What can hang from each mark
Z146: Z663
Z96: Z227 Z825
Z510: Z146 Z781
Z781: Z146 Z227
Z227: Z96 Z781 Z831 Z884
Z663: Z825
Z884: Z227

Each row was made from one small tree. The marks that hang from a mark follow it in brackets, in the order of their numbers. Every link used is in the known rows. Write each row's tree.
In the rows, 128 means zero.
Known rows
Z227[Z781[Z146] Z831 Z884]: [121  83 128 117 104 111 198 155  88  70  24  92 163 123 138 149 121 184
 130 162  88 135 117 132  72 141 124 115 118 160 130 152 154 101 151 123
 141 153 104 112 153 170 186 125 114 152 101 158  91 156 101 109 130 161
 156  91 156 154  91  62 164 162 120  93 154 188 128 166 150 150 161 107]
Z96[Z227 Z825]: [128 115 129 159  72 138 149  99 122 136 152 111 138 168 126 133 102 129
  94 160 129 151 155 118 159 125  90  98 138 139 114 129 151 114  66 143
 146 112 145 100 139 114 136 121 141  94 121 131 157 130 114 123 110 110
 157 144 121 138 152 164 137 101 106 139 160 128 138 140 113  95 150 124]
Z227[Z96[Z825] Z831 Z884]: [ 89 106 147 132  80 147 214 129  69 124  59  99 171 125  89 130 133 146
  92 146 129 135 139 116 103 170 119 117 134 164  96 140 194  90 106 153
 173 105 148 112 142 169 154 116 117 126 126 143 106 150  30 102 118 149
 144  86 131 145 136 110 159 128  86  79 169 169 112 137 142 146 162 106]
Z781[Z227]: [138 147 126 117 110 144 153 122 140 110 108 125 142 133 150 148 122 140
 118 139 114 128 151 137 139 146 143 104 106 121 140 125 151 111 134 139
 132 140 137 124 109 114 137 138 126 137 158 147 125 153 132 139 111 150
 126 136 141 121 105 134 132 128 114 110 126 124 124 128 117 118 135 123]
Z146[Z663[Z825]]: [151 141 111 136  94  93 105 108 154 116 117 127 134 186 146 134 155 101
  83 148  97  99 125 152 137 137  94  94 123 155 145 124 162 113 118 129
 126 110 116 125 105 128 104 127 101 156 101 122 122 137 115 136 109 120
 105 133 103 135  81 148 119 114 103 135 162 145 114 165 128 150 120 138]
Z510[Z146]: [128 134 121 120 106 132 122 131 106 139 139 122 128 117 115 143 120 123
 137 146 114 137 101 138 115 146 112 143 133 101 128 131 137 105 157 121
 141 133 129 145 116 146 135 140 118 138 130 128 132 146 124 161 143 136
 141 150 136 129 126 108 107 123 104 126 142 116 147 137 121 135 140 121]
Z227[Z96]: [133 137 133 114 117 148 152 118 103 146 114 115 162 113 109 152 132 120
 102 118 143 136 112 128 133 139 140 127 146 127 116 147 158 130 128 145
 144 107 137 128 137 126 123 112 134 114 130 130 113 143 106 105 139 143
 127 115 138 125 128 116 126 132 115 107 140 130 124 121 132 135 130 115]
Z227[Z96[Z825] Z781 Z831]: [123  87 135  75 114 145 222 100  74 128  68  81 180 124 128 143 106 142
  96 145 148 166 130 154 122 167 105  98 153 177 120 154 197  74 108 137
 158 112 137 113 168 145 160 136 124 105  96 144 111 169  59  92 142 134
 155 105 136 142 120 108 147 136 118  98 178 150 138 141 160 150 175 133]
Z146[Z663]: [146 132 112 123 114 109 116 106 144 132 119 126 122 168 141 162 155 115
 108 135 102 109 111 148 138 139 105 104 134 150 146 125 153 119 108 129
 139 100 123 111 114 117 111 118 117 136 113 137 132 139 102 139 121 133
 133 122 102 140 107 153 125 115 121 136 143 136 133 143 114 142 126 121]
Z227[Z96[Z825] Z781 Z831 Z884]: [109  90 146  99  94 155 252 119  72 111  30  84 188 124 102 130 112 161
 111 158 130 157 129 138  97 172 118  92 143 186 114 148 202  78 121 151
 167 128 117 112 166 159 174 116 112 112  96 162  99 160  35  79 119 156
 155  82 144 153 130  83 162 147 105  86 188 176 123 142 161 150 183 120]
Z96[Z825]: [117 128 131 129 102 144 143 114 131 136 146 121 132 152 129 107 111 126
 109 142 146 132 141 134 140 139 104 106 128 148 128 126 144 102  97 139
 131 128 150 125 128 129 134 135 128 115 114 130 139 122  96 135 117 116
 129 133 116 121 144 140 138 118 133 136 148 112 143 132 137 109 152 144]
Z884[Z227[Z96 Z781[Z146] Z831]]: [152 112 124 118 103 126 177 137  79 108  75  82 161  96 133 157 129 136
  81 148 143 152  99 164 137 152 118 117 118 119 128 157 185  85 117 111
 128  90 111 100 140 154 146 128 132 108 141 153 120 155 126 103 162 151
 176 105 134 142 107 109 132 172  98  78 162 139 132 168 174 166 145 126]
Z781[Z146 Z227]: [147 140 112 118  87 120 143 131 136  89  97 116 153 139 162 175 126 170
  90 139  99 128 137 141 138 128 141 114  99 104 134 149 149 113 132 133
 130 136 154 122 108 122 144 130 132 147 151 151 113 159 147 163 130 157
 129 141 159 105  83 118 147 139 111  99 112 122 141 152 118 108 138 107]
Z884[Z227[Z96[Z825] Z781[Z146]]]: [153 131 130 125  87 150 177 126 102 120 107  92 166 124 137 149 117 128
  70 153 153 151 102 163 164 142 119 101 120 123 137 160 187  83 101 131
 120  95 121 106 136 136 134 121 130  93 128 159 128 134 133 109 142 148
 157 122 125 124 130 131 125 171 116 104 172 109 146 165 175 131 152 148]
Z884[Z227[Z96 Z831]]: [130 133 135 139 112 125 167 130  85 132 105  95 137  94 108 146 148 103
  86 133 150 138 120 147 150 160 116 132 112 118 106 134 175  94 107 118
 133  73 121  98 123 157 119 126 127 115 164 138 137 142 106 108 145 143
 163 101 113 142 126 141 126 147  85  87 158 134 111 144 158 170 132 124]
Z96[Z227[Z781 Z884] Z825]: [134 109 137 151  76 168 194 118 115 115 101 110 155 171 122 139  97 152
 109 181 112 158 148 117 137 132 104  74 138 159 127 132 158 112  93 160
 147 135 109 102 154 123 155 112 127  97  91 158 137 118 106  97  91 127
 161 130 135 158 156 127 151 123 109 136 182 155 130 155 122 101 170 137]
Z884[Z227[Z96 Z781 Z831]]: [143 121 131 116 129 141 192 130  84 121  80  98 154  91 118 140 135 111
  93 143 140 160 110 163 147 165 116 106 119 132 128 145 184  88 115 116
 125  88 100 100 138 147 138 129 123 104 147 146 127 151 109  92 149 145
 173 102 124 150 128 126 126 162 103  86 176 139 123 149 169 174 145 142]
Z781[Z227[Z831 Z884]]: [114 133 133 129 100 136 191 136 113  88  53 121 145 124 126 140 136 161
 116 148  95 125 159 129 112 165 142 107  97 145 126 120 158 104 137 137
 145 142 127 113 116 144 160 134 114 156 166 160 116 159  92 135 100 163
 132 109 144 144  98 108 153 130 102  84 140 164 109 145 119 143 154 106]
Z781[Z146[Z663] Z227[Z96 Z884]]: [153 149 111 116  50 135 178 124 122  95  54 107 178 161 142 207 153 168
  65 147  74 106 109 144 133 158 143 103 109 135 138 159 202 111 124 158
 158 112 146 106 104 125 139  98 122 153 138 165  93 166  96 142 113 190
 128 112 153 122  67 109 152 142  89  81 148 154 124 168 110 133 142  89]
Z96[Z227[Z781 Z831 Z884] Z825]: [118  86 137 147  75 151 217 111  97 104  77  94 153 166 126 133 107 155
 107 187 106 161 160 122 116 149  87  79 139 172 114 129 174  93  90 142
 163 129 114  91 161 142 170 122 124 106 102 153 136 143  86  96 103 126
 170 107 135 168 138 121 161 115  97 118 187 177 133 159 128 122 175 123]
Z96[Z227[Z831]]: [120 100 127 144 103 115 152 110 104 120 114 104 131 136 128 162 126 135
 116 147 111 148 154 121 122 125  96 118 130 132 101 121 135 129  95 118
 153 108 129  93 141 133 136 129 139 120 138 120 147 150 123 114 132 120
 170 120 131 156 119 136 140 109  89 114 142 161 115 146 107 141 134  99]
Z510[Z146 Z781[Z227[Z96]]]: [158 141 113  81  84 175 173 100  95 131  91 106 164 122 116 166 133 143
 102 163 141 142 137 165 140 156 111  99 125  84 147 137 183  84 138 139
 155 146 159 144 140 148 106 147 136 120 146 166 136 194  78 170 148 172
 139 140 168 109 124 108 124 130  73 102 167 130 125 160 135 120 154 128]
Z510[Z146 Z781]: [144 117 108 105 102 143 135 112 100 136 117 113 132 131 114 139 139 135
 125 158 145 133 128 157 122 135  90 120 135  90 145 125 143  98 135 121
 144 146 144 149 148 158 105 148 139 124 126 144 149 166  88 178 150 142
 147 136 149 115 140 107 119 125  92 128 160 132 127 161 142 123 140 134]
Z781[Z146 Z227[Z96 Z831 Z884]]: [127 122 126 116  57 140 201 139  87  78  38  90 178 116 136 184 138 185
  84 145 100 129 135 128 105 157 150 121 105 130 116 157 190  99 133 140
 158 122 150 110 121 153 163 118 125 156 156 157  91 180  85 136 128 182
 144 102 169 126  74  92 165 150  77  56 134 164 115 158 119 138 156  79]

Which tree is each row?
[144 117 137  85 108 170 206 103 103 136  94 102 182 141 121 144  96 134
  98 142 145 165 113 150 143 150 123  91 154 163 134 153 184  94 112 151
 144 122 133 125 161 122 143 121 128  88  88 148 112 156  92  93 129 139
 141 124 139 130 136 117 134 140 137 119 173 118 144 129 158 127 169 146] => Z227[Z96[Z825] Z781]
[154 146 138 128 108 163 190 126 115 128 112 103 157 127 122 138 114 107
  82 150 158 158 111 160 174 159 120  96 124 132 133 143 188  88 102 134
 120  91 113 112 134 130 123 123 125  82 123 160 135 129 120  98 130 142
 159 120 118 134 149 136 123 162 115 109 178 109 137 148 169 142 153 160] => Z884[Z227[Z96[Z825] Z781]]
[156 135 103  96  90 159 150 111 115 124 101 112 139 132 132 153 128 149
 112 168 130 135 144 167 135 156 101 100 114  86 156 121 154  81 141 130
 140 153 147 145 133 146 112 151 133 129 151 162 144 182  92 193 137 157
 147 145 160 113 126 114 127 130  85 116 155 128 130 160 131 113 151 139] => Z510[Z146 Z781[Z227]]
[132 120 115 104  55 129 186 113  95 102  76  80 187 132 146 178 122 172
  57 145 121 136 146 145 135 162 118 112 106 133 113 162 192  81 106 136
 156 121 180 108 126 144 153 133 135 139 150 149 110 183  82 147 135 157
 146 126 158 104  78 120 162 132  88  74 137 126 139 163 133 120 164  95] => Z781[Z146 Z227[Z96[Z825] Z831]]
[120 134 133 140  93 139 176 121  89 129 113  98 147 112 108 134 133  97
  73 139 163 144 125 147 160 171 109 120 115 126 113 138 187  82  87 123
 137  77 136  97 120 151 122 129 130 103 156 136 138 137  83 116 137 139
 155 107 104 140 137 150 129 143  88  88 164 124 121 149 163 158 146 142] => Z884[Z227[Z96[Z825] Z831]]
[139  83 122 126 114 122 179 107 100 104  89  94 142 137 137 160 112 142
 124 160 103 168 146 135 120 125  99  99 137 146 120 131 141 118 109 123
 144 122 107  95 159 130 156 131 138 107 116 139 138 157 118  92 135 121
 182 121 143 166 115 117 143 122  99 115 158 172 123 145 124 136 147 111] => Z96[Z227[Z781 Z831]]
[171 129  92 102  77 125 152 103 130  97  76 103 149 170 162 177 161 165
  73 153 117 108 142 172 148 121 104  85 108 118 165 142 167 102 104 134
 134 133 158 112 137 135 110 128 140 139 125 167 132 173  97 175 132 161
 140 124 151 106  83 135 150 127 101 115 150 138 124 185 129 103 128 125] => Z510[Z781[Z146[Z663] Z227]]
[110 131 139 107  71 165 220 113  98 110  53 103 173 129 113 145 124 157
  94 149 120 140 161 133 123 183 136 102 107 155 116 133 195  83 116 154
 170 124 151 109 123 141 159 128 113 131 161 159 109 171  51 121 102 166
 131 106 144 135 113 119 162 127  90  73 160 157 113 134 127 134 172 105] => Z781[Z227[Z96[Z825] Z831 Z884]]
[145 138 114 103  85 171 174 120 106 111  76 112 138 138 119 150 128 160
 122 171 124 133 146 156 119 157 109  99 110  92 153 118 168  88 153 139
 146 162 134 145 135 155 123 145 125 135 148 171 135 171  81 181 126 173
 137 135 162 119 125 103 133 135  76 104 169 144 119 164 129 113 154 132] => Z510[Z146 Z781[Z227[Z884]]]
[131  91 134  72 132 135 207 110  73 123  58  87 172 102 116 149 118 142
 114 134 134 159 116 155 110 156 119 111 149 161 117 155 176  98 135 127
 151 111 118 116 170 142 160 127 129 115 113 142 104 172  79  77 153 147
 159  96 146 146 105  92 139 148 113  88 163 163 126 137 158 161 155 112] => Z227[Z96 Z781 Z831]
[161 143 103  99  70 146 162 111 112 113  69 120 140 168 128 172 155 145
 106 182  99 115 136 165 131 160  91  84 118 112 174 116 188  80 137 139
 152 138 141 134 123 150 108 137 117 147 132 174 141 181  65 194 117 179
 137 132 146 137 107 117 132 125  68 114 182 154 125 178 115 126 156 128] => Z510[Z146[Z663] Z781[Z227[Z884]]]
[165 148 100 115  68 104 136 114 144  93  94 111 151 167 177 195 150 158
  76 145  86 110 123 155 140 141 121  99 108 128 153 145 173 104 118 131
 136 119 151 108 101 119 131 126 125 156 140 154 115 159 126 166 122 163
 135 135 140 113  58 131 146 130 108 107 126 131 145 167 110 117 134 104] => Z781[Z146[Z663] Z227]
[156 115 111 129 105  96 155 139 107  94  82  93 130 129 156 158 147 130
  86 159 109 137 104 173 134 143  94 101 106 134 152 143 167  85 116 102
 119  91  98  93 130 146 139 135 118 131 138 154 135 143 131 120 146 146
 174 107 112 147  94 128 132 158 105  99 160 144 139 184 160 169 146 133] => Z884[Z227[Z781[Z146[Z663]] Z831]]
[139 103 131 154  60 149 193 124 109  98  90  97 160 181 135 152  98 174
  99 183 101 158 139 122 131 120 105  77 139 150 128 146 166 109  99 152
 151 139 117 105 156 130 164 110 134 103  87 157 129 126 119 108 103 136
 160 124 140 144 135 110 158 134 112 124 173 155 142 164 128  97 168 121] => Z96[Z227[Z781[Z146] Z884] Z825]
[164 103 104 131  87 115 143 108 125 109 101 107 146 170 156 196 126 152
  96 164  88 151 114 140 137 106  93  85 144 137 144 147 151 129 105 133
 137 110 114 102 143 111 143 108 136 117  97 148 130 149 154 105 133 134
 171 136 143 149  99 124 138 127 111 129 154 155 142 165 112 115 142 109] => Z96[Z227[Z781[Z146[Z663]]]]
[162 143 135 118 125 150 181 132 109 130 103 109 150 109 115 147 120 109
 100 142 149 155  95 163 163 147 135 107 123 121 135 140 172 100 124 132
 121  93 100 110 140 128 124 117 124  94 137 153 130 129 140  90 138 149
 157 117 125 142 138 128 115 168 116 105 167 123 130 148 167 153 134 149] => Z884[Z227[Z96 Z781]]
[128 121 150 107  96 176 236 129 102 126  58 111 185 142 102 131 103 156
 109 158 134 147 112 133 120 157 139  82 147 179 132 152 193  97 130 167
 157 126 112 126 159 139 158 105 113 101  88 162  97 136  68  83 106 158
 137 104 147 143 144  88 148 155 129 112 186 150 130 132 149 129 171 136] => Z227[Z96[Z825] Z781 Z884]
[149 114 123 129 115 107 161 147  98  89  86  88 141 107 147 143 128 137
  99 154 129 148 108 160 133 141 102 116 102 124 137 142 155  84 116  99
 111 104 103 103 133 159 152 138 126 127 143 154 132 138 143 120 151 141
 174 113 122 146 103 118 134 168 113  95 150 138 136 168 170 159 143 137] => Z884[Z227[Z781[Z146] Z831]]
[139 118 135 122 103 142 201 122  87 128  91  83 157 114 119 130 119 115
  81 151 157 161 119 166 153 168 103  97 123 144 128 140 193  74  99 122
 127  86 119 102 141 150 140 131 124  94 144 150 134 138  98 101 139 141
 167 105 116 146 138 132 128 157 105  92 182 127 133 152 169 159 162 149] => Z884[Z227[Z96[Z825] Z781 Z831]]
[167 141  98  85  80 141 146  94 118 128  95 112 135 164 140 173 155 136
  96 170 114 119 133 178 149 154  79  81 118 106 171 125 182  75 131 134
 151 129 150 133 127 143 102 146 127 136 137 162 149 186  71 195 132 166
 149 144 145 122 102 131 121 113  81 123 172 131 133 176 116 122 149 132] => Z510[Z146[Z663] Z781[Z227]]
[139 119 148  93 121 165 224 141  97 117  50 111 185 116 104 144 115 155
 124 144 114 149 102 133 107 148 158 103 145 159 127 149 174 123 150 158
 152 133 100 132 155 133 155 101 117 107 100 162  88 140  95  70 120 166
 141 100 154 147 137  77 142 167 123  97 165 164 120 130 146 144 154 126] => Z227[Z96 Z781 Z884]
[164 113  96 113  95 106 130 111 122 108  91 104 140 163 156 165 165 158
  90 147 126 104 127 160 137 107  86 100 127 119 155 143 150 113 100 127
 133 128 151 117 152 147 103 124 145 137  99 150 131 153  92 167 145 142
 140 108 139 110 100 128 147 126 105 132 146 144 126 184 141 107 128 123] => Z510[Z781[Z146[Z663]]]
[164 132 127 124 109 142 173 136 104 114 101 100 157 103 127 154 130 123
  78 143 142 149  86 160 159 140 128 104 120 108 136 156 172 100 121 130
 115  94 105 112 133 136 130 117 133  95 132 157 116 134 150 102 153 155
 159 121 132 127 121 118 122 176 115 100 161 120 134 160 170 146 137 134] => Z884[Z227[Z96 Z781[Z146]]]
[161 132 121 140 120 127 152 148 123  99 111 106 139 120 150 145 132 125
  94 152 126 146  99 159 149 130 118 112 108 107 149 142 154 105 125 117
 102 111  98 111 128 136 138 126 128 112 132 154 133 118 164 119 141 144
 158 127 121 132 118 123 124 174 127 114 152 119 138 165 164 142 139 144] => Z884[Z227[Z781[Z146]]]
[158 107 124  85 110 145 181 129  99 116  76  96 187 120 135 181 112 158
  99 137 126 150  92 151 123 132 142 111 147 132 130 172 167 112 138 138
 137 125 126 126 162 135 152 115 138 111  95 146  96 161 128  94 155 150
 145 118 163 122 103  84 140 160 126 103 150 134 145 145 150 124 146 116] => Z227[Z96 Z781[Z146]]
[131  78 123  83  90 128 208 111  67 114  62  71 189 125 136 162 106 165
  77 151 143 160 121 155 120 148 102 108 144 163 116 175 190  75 115 127
 165 121 150 113 167 153 170 130 134 111  90 146 100 180  70 106 152 144
 166 105 151 126  98  89 158 148 112  88 171 145 147 157 168 138 177 117] => Z227[Z96[Z825] Z781[Z146] Z831]
